Known rows, with every step that occurs
zubag-gozofa-dife: [-0.13  0.01 -0.10  0.17  0.04 -0.30 -0.01  0.03  0.06  0.11  0.11 -0.60
 -0.32 -0.09  0.11 -0.19  0.22 -0.12 -0.44 -0.35 -0.10  0.08 -0.14  0.12]
zubag-dife-voduk-mitu: [-0.26 -0.17 -0.23  0.23 -0.14  0.01  0.14 -0.06  0.01  0.28 -0.73  0.27
 -0.29  0.05  0.20  0.28 -0.13 -0.01  0.13  0.19  0.23  0.11 -0.02 -0.15]
benida-mitu: [ 0.59 -0.05 -0.07 -0.01 -0.04 -0.03  0.22 -0.10  0.20 -0.42 -0.04 -0.22
  0.12 -0.07 -0.15 -0.04 -0.22  0.30 -0.48 -0.28  0.08  0.42  0.29  0.00]
kalutig-zubag-gozofa-dife-benida: [-0.16  0.01  0.21  0.12  0.23 -0.39 -0.16  0.22  0.28  0.29  0.32 -0.52
  0.04  0.11  0.12  0.06  0.20 -0.13  0.41 -0.32 -0.17 -0.17 -0.14 -0.37]
zubag-gozofa-dife-benida-mitu-kalutig: [ 0.17  0.24  0.02  0.28  0.38 -0.01 -0.26  0.40  0.24  0.13  0.35 -0.69
  0.21 -0.25  0.26 -0.02 -0.22 -0.28 -0.29 -0.39 -0.14  0.49  0.17  0.43]
dife-voduk-mitu-zubag: [-0.13  0.11  0.18 -0.09 -0.04  0.05 -0.01  0.20 -0.15  0.49 -0.54  0.56
 -0.42  0.13 -0.09  0.40  0.06  0.34  0.44  0.29  0.43  0.08  0.20 -0.22]
dife-benida-mitu-zubag-gozofa-kalutig: [ 0.48  0.63  0.17  0.02  0.35  0.11  0.16  0.08 -0.09 -0.01  0.34  0.30
  0.25 -0.10  0.10  0.03 -0.17  0.33 -0.11  0.09 -0.01  0.33  0.06  0.00]
gozofa-dife: [-0.04 -0.21 -0.33 -0.15  0.00 -0.14 -0.06 -0.28  0.09 -0.23  0.26 -0.54
 -0.19  0.05 -0.09  0.23  0.23 -0.04 -0.43 -0.34  0.05  0.15  0.27  0.22]
mitu-zubag-dife-voduk-gozofa-kalutig: [-0.30  0.22 -0.09 -0.02 -0.29  0.27  0.18  0.03 -0.53  0.02 -0.12  0.80
 -0.26 -0.27 -0.31  0.19  0.31  0.10 -0.02  0.70 -0.07 -0.54 -0.32 -0.04]
gozofa-dife-benida-mitu-zubag: [ 0.17  0.39 -0.27 -0.09  0.16  0.09 -0.21  0.02  0.35 -0.33  0.49 -0.44
  0.25  0.09  0.03  0.39  0.10  0.46  0.16 -0.25  0.04  0.48  0.54 -0.04]
kalutig-zubag-gozofa-dife-benida-mitu: [ 0.21  0.24  0.19  0.32  0.24 -0.16 -0.12  0.47  0.44  0.14  0.23 -0.76
  0.15  0.08  0.18  0.11  0.02  0.15  0.20 -0.53 -0.04  0.13 -0.09 -0.35]
mitu-zubag-dife: [-0.14  0.00 -0.32 -0.23 -0.24  0.01 -0.01 -0.27  0.02 -0.08  0.14  0.12
  0.03 -0.18 -0.15  0.06 -0.15  0.22  0.21  0.21  0.14 -0.09  0.08 -0.30]
mitu-kalutig-zubag-gozofa: [ 0.14 -0.06  0.67  0.09  0.12 -0.18 -0.23  0.43  0.01  0.55  0.00  0.08
 -0.08 -0.22 -0.21 -0.26 -0.26 -0.42  0.26 -0.06  0.11 -0.40 -0.21 -0.10]
kalutig-zubag-gozofa-dife: [-0.13  0.02  0.24  0.13  0.09 -0.23 -0.16  0.24  0.17  0.27  0.20 -0.50
 -0.35  0.09 -0.02  0.00  0.24 -0.14  0.04 -0.36  0.17 -0.31 -0.27 -0.25]
dife-gozofa: [ 0.47 -0.08 -0.30 -0.13 -0.24 -0.39  0.16 -0.09 -0.10 -0.27  0.02  0.05
  0.13 -0.07 -0.19 -0.39 -0.01  0.45 -0.30  0.01  0.01  0.04 -0.18  0.06]
benida-gozofa-kalutig: [ 0.27 -0.18  0.05 -0.16  0.09  0.16  0.30 -0.51 -0.47 -0.41  0.06  0.46
  0.20  0.21 -0.09 -0.21 -0.10 -0.18 -0.40  0.06 -0.22 -0.03  0.04  0.43]
dife-voduk-mitu-kalutig-zubag: [ 0.00 -0.22  0.64  0.06  0.10  0.15 -0.31  0.49 -0.14  0.68 -0.48  0.55
 -0.27  0.06 -0.12  0.44 -0.14 -0.32  0.63  0.02  0.32 -0.20  0.05 -0.12]
dife-voduk-mitu-kalutig: [-0.02 -0.19  0.29  0.08  0.11  0.11 -0.17  0.19 -0.19  0.51 -0.64  0.43
 -0.18 -0.03  0.00  0.26 -0.18 -0.36  0.12  0.18  0.21  0.21  0.16  0.30]
mitu-zubag-gozofa-dife: [-0.24  0.31 -0.03  0.00  0.05 -0.09 -0.21  0.22  0.00  0.20  0.23 -0.35
 -0.41 -0.05 -0.02 -0.07  0.28  0.09 -0.06 -0.11  0.17 -0.08 -0.11 -0.05]
voduk-gozofa-dife-benida-mitu-kalutig: [ 0.07  0.01 -0.22  0.29  0.06  0.17  0.01  0.31  0.23 -0.27  0.14 -0.46
  0.42 -0.21 -0.11 -0.04 -0.03  0.09 -0.30 -0.27 -0.26  0.44  0.13  0.49]
kalutig-zubag-dife-benida-mitu: [ 0.26 -0.07 -0.15  0.11 -0.02 -0.09  0.02 -0.03  0.47 -0.21  0.15 -0.21
  0.53 -0.05  0.07  0.18 -0.40  0.34  0.54 -0.21  0.00  0.04  0.06 -0.62]
zubag-gozofa-kalutig-dife: [-0.05 -0.11  0.30 -0.11  0.06  0.14  0.10 -0.22  0.05  0.01 -0.19  0.12
  0.07  0.07  0.16 -0.35 -0.16 -0.66 -0.40  0.02  0.02  0.04 -0.22  0.07]

Rows
[-0.34 -0.23 -0.20  0.27 -0.47 -0.27  0.37  0.09 -0.13  0.12 -0.45  0.17
 -0.16 -0.34 -0.20 -0.28  0.21  0.03 -0.15  0.53 -0.32 -0.45 -0.43 -0.08]
zubag-dife-voduk-gozofa
[-0.09 -0.24 -0.22  0.09 -0.02  0.04  0.02 -0.30 -0.12 -0.33  0.19 -0.43
 -0.01  0.20  0.10 -0.23  0.18  0.01 -0.28 -0.29 -0.22  0.01  0.09  0.42]
benida-gozofa-dife
[-0.16  0.06 -0.18  0.17  0.17 -0.47  0.04 -0.01  0.29  0.13  0.19 -0.61
  0.05  0.01  0.30 -0.06  0.19 -0.10 -0.09 -0.22 -0.36  0.26  0.02  0.09]
zubag-gozofa-dife-benida
[-0.21 -0.11 -0.03 -0.06 -0.13  0.07  0.31 -0.20 -0.07 -0.18  0.05  0.41
  0.45  0.08 -0.09  0.10 -0.07  0.02  0.32  0.22 -0.26 -0.38 -0.40 -0.38]
voduk-gozofa-kalutig-zubag-dife-benida
[ 0.14  0.53 -0.07  0.24  0.10  0.12 -0.11  0.45  0.16 -0.07  0.25 -0.49
 -0.28 -0.12 -0.04 -0.06  0.21  0.47 -0.27 -0.39  0.30  0.23  0.02  0.06]
benida-mitu-zubag-gozofa-dife
[-0.21 -0.13 -0.24  0.05 -0.20 -0.26  0.08 -0.21 -0.01  0.12 -0.22  0.08
 -0.17 -0.28 -0.03  0.06  0.13 -0.23 -0.05  0.30 -0.14 -0.28 -0.05 -0.10]
zubag-dife-voduk
[-0.18  0.15  0.31 -0.23  0.19  0.23 -0.13 -0.11  0.06  0.15  0.12  0.37
  0.36  0.06  0.20 -0.16 -0.12 -0.29  0.39  0.36 -0.10  0.06 -0.02 -0.14]
mitu-zubag-gozofa-kalutig-dife-benida
[ 0.06 -0.35  0.08 -0.36  0.04  0.31 -0.06 -0.56  0.07 -0.42 -0.08  0.15
  0.24  0.18  0.03  0.07 -0.10 -0.56 -0.35  0.05  0.12  0.16  0.22  0.15]
gozofa-kalutig-dife
[ 0.08 -0.30  0.49 -0.09  0.13  0.24 -0.24  0.31 -0.01  0.33 -0.34  0.29
  0.04  0.17 -0.06  0.27 -0.47 -0.26  0.47 -0.28  0.51  0.09  0.18 -0.09]
voduk-mitu-kalutig-zubag
[ 0.24  0.12  0.16 -0.02  0.15 -0.13  0.25 -0.19 -0.23 -0.02  0.01  0.15
 -0.09 -0.10 -0.03 -0.18 -0.05 -0.34 -0.68  0.03 -0.05  0.08 -0.14  0.19]
zubag-gozofa-kalutig
[-0.35  0.07  0.12  0.16  0.01  0.40 -0.30  0.32 -0.34  0.29 -0.30  0.20
 -0.47  0.37  0.21  0.20  0.33  0.26  0.52  0.07  0.22 -0.10  0.14  0.15]
benida-gozofa-dife-voduk-mitu-zubag
[ 0.19 -0.38  0.02 -0.21 -0.23  0.05 -0.34  0.12  0.19 -0.11 -0.09  0.01
  0.38 -0.13 -0.01 -0.56 -0.32 -0.21  0.11  0.14  0.00 -0.13 -0.10  0.33]
mitu-kalutig-dife-gozofa
[-0.43  0.18 -0.01 -0.03  0.03  0.21 -0.23  0.19 -0.03  0.28 -0.28  0.16
 -0.65  0.25  0.06  0.63  0.39  0.26  0.31 -0.04  0.43  0.09  0.32 -0.04]
gozofa-dife-voduk-mitu-zubag
[ 0.28 -0.11  0.26 -0.36  0.18  0.04  0.04 -0.36 -0.18 -0.23  0.22  0.37
 -0.02  0.14 -0.35  0.44  0.01 -0.18 -0.08 -0.07  0.15 -0.23  0.10 -0.16]
gozofa-kalutig-zubag
[ 0.49  0.09 -0.25 -0.27 -0.15 -0.09  0.17 -0.33 -0.34 -0.47  0.14  0.41
  0.11 -0.06 -0.14 -0.01 -0.01  0.27 -0.62  0.13 -0.01  0.02 -0.12  0.23]
dife-gozofa-kalutig
[ 0.02 -0.24  0.13 -0.06  0.01  0.38  0.08 -0.37 -0.41 -0.29  0.13  0.44
  0.20  0.09  0.02  0.02 -0.18 -0.14  0.25  0.10 -0.02 -0.60 -0.22 -0.16]
benida-gozofa-kalutig-zubag-dife
[ 0.10  0.62  0.12  0.34  0.09 -0.02 -0.24  0.60 -0.01  0.36  0.04 -0.30
 -0.55 -0.24 -0.05  0.09  0.47  0.30 -0.15 -0.07  0.16 -0.11 -0.06 -0.12]
benida-mitu-zubag-gozofa-dife-voduk
[-0.15 -0.17 -0.03  0.09 -0.07 -0.07 -0.13 -0.10 -0.24  0.03 -0.06 -0.18
 -0.30  0.12  0.06 -0.06  0.47 -0.13 -0.13 -0.01 -0.38 -0.30  0.01  0.37]
benida-gozofa-dife-voduk
[-0.39 -0.15 -0.39  0.03 -0.19 -0.27  0.21 -0.08  0.23 -0.26  0.15 -0.38
  0.18  0.12 -0.05 -0.07  0.23  0.18 -0.25 -0.12 -0.42  0.17 -0.02  0.18]
voduk-gozofa-dife-benida
[ 0.04  0.22  0.17 -0.06  0.00 -0.25  0.06  0.18 -0.05  0.35  0.02  0.16
 -0.21 -0.15 -0.17 -0.36 -0.10  0.19  0.09  0.19  0.05 -0.06 -0.12 -0.14]
mitu-zubag-gozofa
[ 0.02 -0.43  0.18 -0.23 -0.02  0.52  0.07 -0.50 -0.23 -0.46 -0.10  0.33
  0.36  0.35  0.13 -0.40 -0.16 -0.51 -0.13  0.07 -0.14 -0.04  0.03  0.31]
benida-gozofa-kalutig-dife
[-0.17  0.05 -0.41 -0.22 -0.02 -0.15  0.00 -0.34  0.18 -0.10  0.29  0.13
  0.38 -0.12  0.05  0.15 -0.19  0.23  0.62  0.28 -0.18 -0.06  0.17 -0.35]
mitu-zubag-dife-benida
[ 0.08  0.15 -0.53 -0.16 -0.37 -0.13  0.00 -0.08 -0.07 -0.30  0.19  0.22
  0.04 -0.30 -0.10 -0.25 -0.15  0.66  0.29  0.35  0.21 -0.36 -0.20 -0.27]
mitu-zubag-dife-gozofa
[ 0.15  0.20  0.32  0.09  0.06  0.14 -0.07  0.39  0.56  0.15 -0.02 -0.13
  0.47  0.08  0.29 -0.52 -0.27  0.20  0.54  0.08 -0.03  0.30  0.04 -0.34]
kalutig-dife-benida-mitu-zubag-gozofa
[-0.10 -0.30 -0.34  0.06 -0.16 -0.15  0.26 -0.42 -0.02 -0.23  0.06 -0.03
  0.65  0.07  0.32 -0.40 -0.31  0.01  0.35  0.17 -0.57 -0.04 -0.04  0.01]
zubag-dife-benida-gozofa
[-0.29 -0.08 -0.08  0.07  0.03  0.05 -0.12  0.07  0.02  0.19 -0.44 -0.12
 -0.54  0.24  0.13  0.57  0.30 -0.12 -0.14 -0.21  0.25  0.34  0.18  0.14]
gozofa-dife-voduk-mitu
[ 0.07 -0.15 -0.05 -0.12 -0.16  0.14  0.47 -0.28 -0.32 -0.40 -0.14  0.35
  0.09 -0.01 -0.37 -0.16  0.07 -0.04 -0.75  0.15 -0.13  0.04 -0.11  0.30]
voduk-gozofa-kalutig
